(in the rows, 128 means zero)
Known rows, with every step that occurs:
tole > teluzin > liko > gumaz > digem: [144 150 127  81 113 141 116 141 159 139 142 152 191 157 139 109 112 151
 173 176 115 165 121 137 133  86 113 108 129 156 149 140 147  65 131 154
  97 130 121  99 104 130 132 139 123 100 123 129 142 157 105 103 102 117
 115 115 101 160 142 126]
teluzin > tibi > lusa > liko > gumaz: [112 134 142  88 118 144 134 119 159 162 135 158 143 163 150  74 108 167
 117 153 140 146  98  97 137 127 121  99 115 170 155 165 182  84 134 133
  91 158 153 123 119 161 126 140 116  89 129 128 144 100  70 107 101 126
 105 159 151  89 136 118]
tole > gumaz: [141 131 130  92 118 135 113 144 169 137 123 143 198 145 152  99 120 145
 179 166 129 120 105 157 130 102 112  84 116 149 147 161 117  81 118 171
 109 133 129 130 133 154 134 120 130  82 137 130 148  95  90 111 110 142
 127 153 112 157 144  91]
tole > teluzin > liko: [109 146 129  80 115 149 125 134 158 150 132 143 190 144 159  81 106 142
 155 180 106 145 125 133 127  91 107  99 130 156 147 151 156  79 138 158
  91 116 126 115 111 130 139 131 123  96 120 128 146 153 117 102  98 115
 117 120 127 150 137 133]
teluzin > tibi > gumaz: [154 109 133  77 129 147 115 123 163 166 138 160 162 123 150  65 112 171
 123 144 133  94 122 124 135 130 114  89 121 178 162 169 151  80 132 154
 118 134 146 147 107 158 115 104 124  84 135 125 140 100  74 113  95 146
 110 130  98  95 144 123]
digem > gumaz: [127 136 130  92 119 148 109 126 167 150 146 150 156 168 126  82 130 168
 137 158 100 118 100  40 134 126 110 100 136 152 144 133 113  94 151 154
 140 126 110 143 130 145 132 131 115  91 112 139 125 140  92 107 110 126
 127 162 115 151 111 104]
gumaz > tole > lusa > liko > teluzin > tibi: [108 122 133 102 110 143 126 115 150 153 137 139 156 145 105  93 135 135
 107 164 116 159 111 204 141 123 119  86 131 115 156 149 155  86 148 151
  94 151 140 146 142 156 127 117 128  83 119 137 155  86  90 100 101 140
 145 151 164 121 124  99]
teluzin > tibi > lusa > digem: [119 132 137  92 122 148 120 122 155 184 136 158 161 156 147  63 105 168
 140 151 137 117 105  94 141 127 110 100 117 177 151 172 183 111 144 142
 100 146 162 132 109 155 124 134 112  90 127 125 149 129  76 108  99 122
 107 154 126  82 132 132]
tibi > teluzin > liko > gumaz > digem > lusa > tole: [109 100 118  98 104 147 112 124 164 133 155 150 114 173 138  97 126 170
 164 137  79 109  84  97 127 109  98 124 120 192 143 131 157  70 148 107
 125 132 163 127 117 133 134 123 112  92 110 135 127 132  66 107 124 109
 131 136  62 182 131 125]
gumaz > tole: [133 101 123 110 119 139 120 126 162 144 136 164 175 151 118 107 135 148
 146 151 113 140 107 164 134  89 100  93 141 118 153 146 120 102 138 159
 114 131 134 147 131 148 130 132 121  83 121 128 143 111 102  98 105 140
 141 152 116 142 136  85]
tole > teluzin > liko > gumaz > tibi > lusa > digem: [139 155 131  82 111 138 115 133 162 164 137 146 172 146 143 105 111 151
 179 170 100 169 117 105 144  67 109 109 130 154 145 154 169  97 153 142
  75 118 145 112  98 127 140 129 114  88 138 128 152 142 113 109 101 111
 111 129 116 162 140 123]
liko > teluzin > tibi > lusa > tole > gumaz: [149 135 141  74 110 141 129 123 157 165 129 144 154 156 116  72 118 150
 135 151 144 122  92 153 126 104 111  96 114 173 145 128 168  87 132 133
  78 151 130 139 123 168 127 137 119  92 128 132 164  76  81 109 106 126
 104 137 120 138 121 111]
teluzin > tibi: [124 126 137  87 125 146 121 120 161 164 131 161 181 154 149  63 114 161
 134 154 131 116 122 105 142 126 115  92 119 159 157 160 157  92 133 156
 130 158 142 138 119 160 127 139 118  88 123 127 146 124  81 104 102 140
 119 138 131  93 132 122]
tole > gumaz > digem > lusa > tibi: [136 129 121  91 111 142 114 151 169 127 132 164 175 160 160 139 125 148
 216 164 138 127  98 107 133 136 114  96 127 162 137 148 117  74 109 161
 125 157 115 123 137 157 122 151 131  94 113 132 141 147  88  98 120 141
 153 138  71 158 133  85]
gumaz > tole > lusa > liko: [ 90 122 128 116 106 141 124 122 152 141 139 129 167 141 118 104 136 136
 119 166 105 161 104 209 139 115 118  84 135 104 151 160 135  85 146 156
  97 135 141 143 147 150 128 109 130  87 122 135 148  94  95  99 101 139
 154 169 162 129 131  90]
digem > lusa > tibi > teluzin > liko > gumaz > tole: [ 89 105 120 101 111 148 116 126 172 129 132 179 107 168 160 118 130 164
 159 137  84 131  90  76 134 102  99 118 124 171 143 132 166  98 153 121
 122 151 153 133 128 134 125 153 113  83  98 134 126 152  84 106 134 111
 153 132  58 188 121  97]
lusa > tibi > teluzin > liko: [ 88  96 124 107 101 148 110 119 159 127 137 139 130 159 154  78 116 182
 123 150 102 107 103 167 118  77  86 105 128 195 144 131 153 100 137 128
 119 115 176 138 127 154 125  98 111  97 124 131 149 138  89 104 128 102
 132 135  64 169 119 114]
lusa > tibi > gumaz > tole > teluzin > liko: [119 111 120  93 107 143 108 127 161 133 134 154 148 118 144 109 118 165
 125 156 117 129 120 204 118  79  99  89 141 166 152 140 135  86 129 155
  84 100 147 140 117 153 111  96 125  96 133 126 150 127 123 102 105 127
 141 120  60 164 131  93]
tole > teluzin > tibi > lusa: [130 159 139  71 114 149 140 130 156 166 128 149 201 148 165  67 100 151
 121 175 138 136 111 131 132 105 113  87 134 166 146 162 153  85 137 162
  75 139 127 116 121 146 135 124 119 100 127 126 159 156 110 103  86 134
  99 135 149  85 134 148]
gumaz > digem > lusa: [137 114 121  99 116 152 126 142 161 139 155 166 154 180 142 128 132 156
 202 156 127 136  91  62 142 144 112 115 139 160 137 145 125  79 130 139
 136 155 106 126 124 143 122 167 124  98  94 132 129 181  79  92 114 132
 139 141  86 141 130 114]
teluzin > tibi > lusa: [118 119 137  83 131 147 131 123 158 167 133 168 185 159 151  58 105 167
 121 150 145 118 107  97 132 120 107  95 120 169 149 164 178  95 134 143
  97 153 151 137 120 158 128 149 116  93 131 124 151 118  73 104  95 129
 101 155 125  78 139 132]
tole > teluzin > tibi: [135 165 138  76 109 150 131 128 157 165 127 143 199 142 162  69 108 146
 133 179 129 134 123 135 142 106 120  86 133 159 153 160 138  81 134 171
 104 143 120 117 119 149 134 111 121  96 119 129 153 161 116 104  92 145
 111 122 154  98 129 141]
digem > lusa > tole > teluzin > tibi: [ 76 182 133  84  93 155 138 122 164 166 130 133 137 144 173  85 123 132
 163 156  88 129  91  57 144 146 133  93 124 158 139 147 149  73 144 135
 110 153 101 128 131 144 133 150 120  98  86 133 132 162 120 101 103 137
 143 135 144 140 105 122]
liko > gumaz > digem > lusa > tole: [154 146 127 104  98 136 116 138 165 134 150 146 137 177 125 135 139 160
 199 142 113 160  83  88 144 112 123 112 123 158 145 130 122  63 131 123
 123 159 113 112 119 149 121 153 120  97 111 135 125 134  77 107 120 133
 132 145  78 178 123  95]
tibi > lusa > tole > teluzin > liko > gumaz > digem: [110 156 128  90  98 139 130 132 152 145 146 124 167 160 133  97 110 155
 149 155 121 155  85 150 117  93 108 100 130 170 135 131 155  63 130 122
  56 119 133 114 118 149 128 140 118 115 132 127 152 124 103  98  95 114
 109 156 103 149 133 119]
tibi > lusa > liko > gumaz: [118 131 138 105 105 138 134 132 158 141 144 134 123 174 140  97 116 164
 129 155 127 163  71 134 128  95 114 106 121 162 144 155 156  84 137 123
  63 127 144 118 124 156 128 124 118  91 133 130 139  94  78 111 109 109
 100 181 145 147 137 103]
lusa > tole > teluzin: [100 183 134  98  74 143 135 123 153 152 136  88 159 135 143  77 125 139
 138 167  97 136  92 190 131  98 123  79 135 153 142 135 109  70 132 145
  86 109 111 125 130 159 135  92 121 108 118 132 150 131 138 101  98 135
 130 145 153 157 105 115]
liko > gumaz > tibi > teluzin: [191 105 130 101 108 130 112 124 173 139 147 144 149 163 124 109 141 175
 161 138 100 145  96 125 152  48 102 109 136 149 153 145 112 102 154 131
 122 134 161 139 121 146 139  91 107  70 153 134 146  97  75 117 123 136
 110 157  98 180 135 103]

Rows:
[169 156 134  94 110 131 116 132 161 165 133 166 170 152 127 118 123 154
 149 156 123 169 105 148 144  74 116  99 127 142 160 155 145  95 146 154
  81 149 145 111 110 139 128 125 115  84 133 132 144 118 101 112 101 137
 116 141 116 133 137 103] => liko > gumaz > tole > teluzin > tibi > lusa > digem
[158 117 135  84 114 133 129 133 171 148 131 143 161 149 130 114 127 143
 184 163 128 147  91 129 139  91 112  92 133 140 140 153 133  95 133 147
  77 131 136 147 137 164 142 114 124  72 151 130 164  76  92 104 109 136
 123 164 144 163 141  82] => tole > gumaz > tibi > lusa > liko > teluzin
[132 149 129  96 111 147 117 132 155 174 147 150 147 157 130  98 117 159
 142 164 107 135  84  88 134 108 103 104 145 158 137 154 140 112 162 150
  77 109 133 130 120 136 133 116 111  95 117 135 142 156 111 105  99 114
 118 169 123 133 120 116] => tibi > lusa > digem > gumaz > tole > teluzin
[124 128 139  88 117 144 133 123 157 158 145 166 148 172 143  86 109 172
 136 154 151 148  99  98 138 135 120 102 122 174 153 160 171  75 127 134
  96 163 148 119 119 165 122 147 118  96 125 128 145 119  68 100  99 131
 109 155 138  80 139 121] => teluzin > tibi > lusa > liko > gumaz > digem
[107 106 122 117 102 141 112 122 151 129 136 135 178 143 122 101 137 156
 103 155 107 136 102 242 128  82  93  82 142 127 147 145 124  99 148 152
 104 130 162 149 153 149 123  88 121  93 130 135 162 113  96 103 113 136
 151 160  99 145 123  98] => gumaz > tole > lusa > tibi > teluzin
[133 131 132 109 109 143 119 135 152 168 144 134 146 161 142  88 115 164
 160 154 124 128  81 138 134  96  98 106 124 174 138 164 159 117 147 133
  77 113 151 128 112 144 127 118 112  93 129 128 148 132  85 112 108 105
 103 173 111 136 130 118] => tibi > lusa > digem
[134 156 131 108 103 148  97 126 159 176 150 133 121 161 123  90 130 166
 170 161  92 117  97  58 150 127 114 106 130 164 146 152 125 113 162 151
 138 115 127 130 111 143 131 103 111  87 105 142 123 153  97 113 116 117
 135 156 115 153 100 107] => lusa > digem > gumaz
[127 122 123  98 125 144 110 123 168 149 144 171 162 163 107 100 138 158
 131 153  96 127 104  62 136 124 104  97 149 128 148 128 108  99 156 161
 138 131 111 150 137 143 131 134 117  87 109 139 126 134 102 100 105 136
 144 161 116 142 117  87] => digem > gumaz > tole
[144 119 129  86 127 143 117 120 172 158 150 161 167 168 119  89 132 172
 147 149 100 131  98   4 144 113 100 100 157 135 135 136 121 112 165 143
 123 123 124 161 135 148 140 136 108  84 132 134 139 133  95 101 102 129
 121 178 121 138 122 104] => digem > gumaz > tibi > lusa
[ 77 154 128 105  96 149 131 124 165 152 136 128 120 157 158  94 134 139
 173 142  81 125  77  61 139 138 124 102 120 155 134 139 143  81 145 122
 118 142 110 139 133 147 131 156 121  94  90 132 123 139 100 104 115 126
 147 154 123 173 107 101] => digem > lusa > tole
[128 168 130  97 107 150 101 119 158 188 142 156 136 150 125  93 126 155
 152 168  93 125 114  65 153 137 119  97 141 150 155 156 130 113 163 169
 131 130 128 132 113 140 133 107 112  86 100 141 131 168 116 103 101 136
 147 137 140 118 106 109] => lusa > digem > gumaz > tole > teluzin > tibi
[108  79 122 100 120 151 116 121 161 137 147 151 144 163 146  64 116 173
 135 148  89  93 101 134 120  91  86 113 124 187 147 146 159  93 148 127
 120 111 174 140 118 134 139  96 113  86 122 131 139 124  69 107 119 106
 118 141  86 157 140 134] => tibi > teluzin > liko
[107 165 141  78 104 152 146 125 153 168 132 140 174 147 171  70  99 148
 115 181 133 145 106 128 135 119 123  87 134 168 149 167 157  78 135 159
  70 138 128 113 123 152 137 111 121  99 120 128 155 153 115 100  88 133
 107 142 178  83 132 144] => tole > teluzin > tibi > lusa > liko
[103 133 136  97 102 156 143 128 162 150 142 145  76 174 149 111 133 138
 168 160  98 149  73  66 144 138 126 118 122 161 141 140 161  86 152 121
 106 150 102 131 125 144 131 148 123  79  82 138 122 140  88 106 125 111
 135 142 154 178 109 103] => digem > lusa > liko > teluzin
[172 119 141  80 117 145 124 121 156 166 133 155 148 164 111  71 124 155
 132 155 138 129 109 139 140  95 109 104 120 166 153 127 163  97 139 137
 113 155 124 139 113 161 125 139 117  85 118 133 155 103  74 111 111 125
 103 120 117 136 117 123] => liko > teluzin > tibi
[172 116 142  76 122 145 131 124 154 167 135 161 151 169 111  70 116 159
 121 151 148 129  97 137 132  93 102 108 121 174 147 130 176 101 142 131
  86 153 131 138 113 159 125 149 114  89 125 131 159 101  69 109 106 117
  89 136 114 125 125 128] => liko > teluzin > tibi > lusa
[171 120 130 109 115 126 111 133 168 134 136 164 169 160 109 122 139 158
 150 145 114 163 104 164 138  64 107 101 126 124 159 139 121  89 138 149
 111 147 133 126 123 144 127 137 118  78 135 133 136  90  83 113 113 136
 124 153  96 174 138  78] => liko > gumaz > tole
[163 155 136  92  96 127 124 126 167 150 139 127 170 152 124 112 132 158
 164 146 110 173  92 129 145  52 114  97 137 135 144 139 124  89 147 129
  76 128 135 128 121 152 138 117 111  87 156 128 155 102 105 112 104 135
 108 162 123 168 129 100] => liko > gumaz > tibi > lusa > tole > teluzin
[108 112 123 100 132 132  99 130 163 133 135 168 184 150 114 102 124 151
 153 147  96 164 126 145 131  87 106 105 110 123 156 140 185  80 146 139
 107 143 160 131 114 130 126 161 124  83 134 129 139  80  71 111 110 114
 133 139  83 169 151  93] => teluzin > liko > gumaz > tole > lusa
[121 132 146  95  99 151 137 112 154 161 141 132  92 162 124  79 123 150
 125 169 129 144  98 142 142 127 127 104 122 169 156 140 159  82 136 133
 102 147 126 131 121 169 129 112 121  83 108 136 145 105  88 104 113 120
 121 136 180 134 113 111] => lusa > liko > teluzin > tibi
[105 142 131  97 102 136 127 133 159 147 130 117 174 148 140  83 116 150
 148 151 121 124  73 162 116 107 107  84 120 161 133 148 142  78 124 134
  63 119 137 136 139 163 132 122 122 103 139 127 155  79  97 105 100 126
 118 178 117 147 131  98] => tibi > lusa > tole > gumaz
[166 123 136  81 121 147 119 118 156 183 141 173 127 168  97  83 126 162
 128 152 129 129  97  96 138 110 103 111 130 164 148 127 172 114 158 137
  98 148 130 144 112 153 127 142 111  84 113 137 148 114  80 107 107 119
 111 138 116 129 112 115] => liko > teluzin > tibi > lusa > digem > gumaz > tole
[138 147 129  78 112 138 119 132 166 148 133 149 191 146 143 101 116 147
 171 171  98 168 128 108 142  64 113 102 133 141 149 145 152  79 145 151
  94 125 134 117 105 130 141 132 118  86 135 128 148 137 112 107 102 123
 116 119 121 169 141 118] => tole > teluzin > liko > gumaz > tibi
[ 79 116 126 105 101 147 105 123 148 124 138 114 174 150 145  72 119 168
 103 160 103 125 107 221 124  90  96  90 123 160 140 143 165  92 148 135
 103 125 176 138 142 147 122  93 120 102 135 135 160 120  78 112 118 110
 134 154  85 152 120 127] => tole > lusa > tibi > teluzin > liko
[104 136 124 101 109 148  90 118 154 165 154 120 156 145 121  76 131 163
 146 161  71 121 110  99 152 123 106 101 130 144 140 160 156 108 183 138
 128 116 168 150 125 131 137  86 114  85 129 143 146 129  78 115 112 115
 141 163 118 152 114 128] => tole > lusa > digem > gumaz > tibi > teluzin > liko
[139 132 126  97 109 141 131 131 158 148 133 154 190 141 132 112 128 135
 141 171 112 150 112 186 133  82 106  86 151 121 153 146 110  91 139 174
  93 124 117 130 131 139 136 114 124  88 120 130 150 139 127  95  96 143
 136 138 136 139 134 103] => gumaz > tole > teluzin
[149 131 128 107 101 147  98 115 164 178 158 133 111 160 120  91 137 175
 173 154  76 106  95  42 159 112 105 109 148 166 145 155 112 127 175 141
 147 110 150 149 116 143 139  75 103  76 120 142 134 155  98 110 118 125
 139 160 121 155 105 111] => lusa > digem > gumaz > tibi > teluzin
[161  80 126 101 109 141 124 115 169 149 149 140 156 156 134  90 138 170
 157 144  95 112 100 114 149  68  92 101 152 150 145 153 106 114 155 134
 130 118 164 163 132 150 148  76 108  74 145 130 155 124  88 103 114 137
 122 160 117 155 131 116] => gumaz > tibi > teluzin
[115 167 131 108 104 146  93 128 148 162 148 107 167 149 122  80 128 156
 141 168  93 133 101 132 150 133 118  92 123 140 143 161 142 102 166 152
 121 123 138 134 130 138 126  96 121  93 120 143 141 129  83 119 109 121
 134 170 128 142 109 120] => tole > lusa > digem > gumaz
[121 116 128  94 128 135 104 131 167 138 136 164 164 161 131  91 117 162
 166 148 102 153 122 101 129  84 106 114 104 156 153 138 183  79 138 132
 115 136 151 122 101 134 129 163 119  84 131 128 131  97  70 114 115 106
 115 132  78 181 146 101] => teluzin > liko > gumaz
[112 121 125 105 106 154 135 136 159 141 159 155 114 180 152 132 131 151
 196 164 122 145  85  65 147 162 123 114 141 161 139 153 129  70 130 133
 130 152 105 121 128 150 125 155 127  96  85 134 125 178  84  89 115 127
 147 147 123 136 123 105] => gumaz > digem > lusa > liko
[156 103 122 102 101 143 104 134 157 126 150 137 138 138 140 116 123 184
 146 150 143 119 104 197 125  97 101  94 142 185 146 138 106  81 112 145
 107 112 138 138 121 170 101  87 123 105 133 129 148 138  96 103 114 131
 130 134  41 154 123  99] => lusa > tibi > gumaz > digem
[129 154 124  76 114 145 122 143 162 141 140 164 175 161 156 118 113 144
 188 174 105 164 116  82 137 104 117 115 126 158 145 141 159  64 137 148
 102 143 114 101 106 122 132 160 123  96 108 131 134 171 102 105 106 117
 122 112  97 166 141 127] => tole > teluzin > liko > gumaz > digem > lusa
[152 168 131  88  98 139 123 136 163 149 146 152 154 169 136 124 129 154
 186 152 120 160  97  80 149 124 130 107 126 163 147 138 129  59 129 134
 119 169 112 105 116 149 123 153 120 100 108 134 131 152  90 105 110 142
 129 130 101 144 122 114] => liko > gumaz > digem > lusa > tole > teluzin > tibi
[139 100 123 107 105 139 108 126 163 131 136 150 137 124 137 112 129 173
 123 144 126 121 106 219 123  81  99  86 139 162 152 140 114  94 126 150
  98 108 147 151 125 165 105  88 123  92 136 128 147 111 109 106 112 133
 141 139  55 160 126  81] => lusa > tibi > gumaz > tole
[ 85 114 118  98 120 147  95 116 160 136 145 159 160 154 112  86 132 167
 100 155  78 118 108 101 125 119  95  95 145 137 145 124 138  97 166 149
 130 128 149 153 147 138 128 118 116  93 115 143 137 131  91 102 111 122
 154 155  88 150 114 100] => digem > gumaz > tole > lusa > tibi > teluzin > liko
[115 175 134  83  85 146 129 116 155 166 135 102 155 113 148  67 116 149
 122 159 108 114 105 180 131 119 129  77 132 172 151 150 123  62 129 147
  87 117 121 133 121 163 125  77 123 104 124 130 149 118 129 106  89 149
 125 132 141 121 114 126] => lusa > tole > teluzin > tibi > gumaz
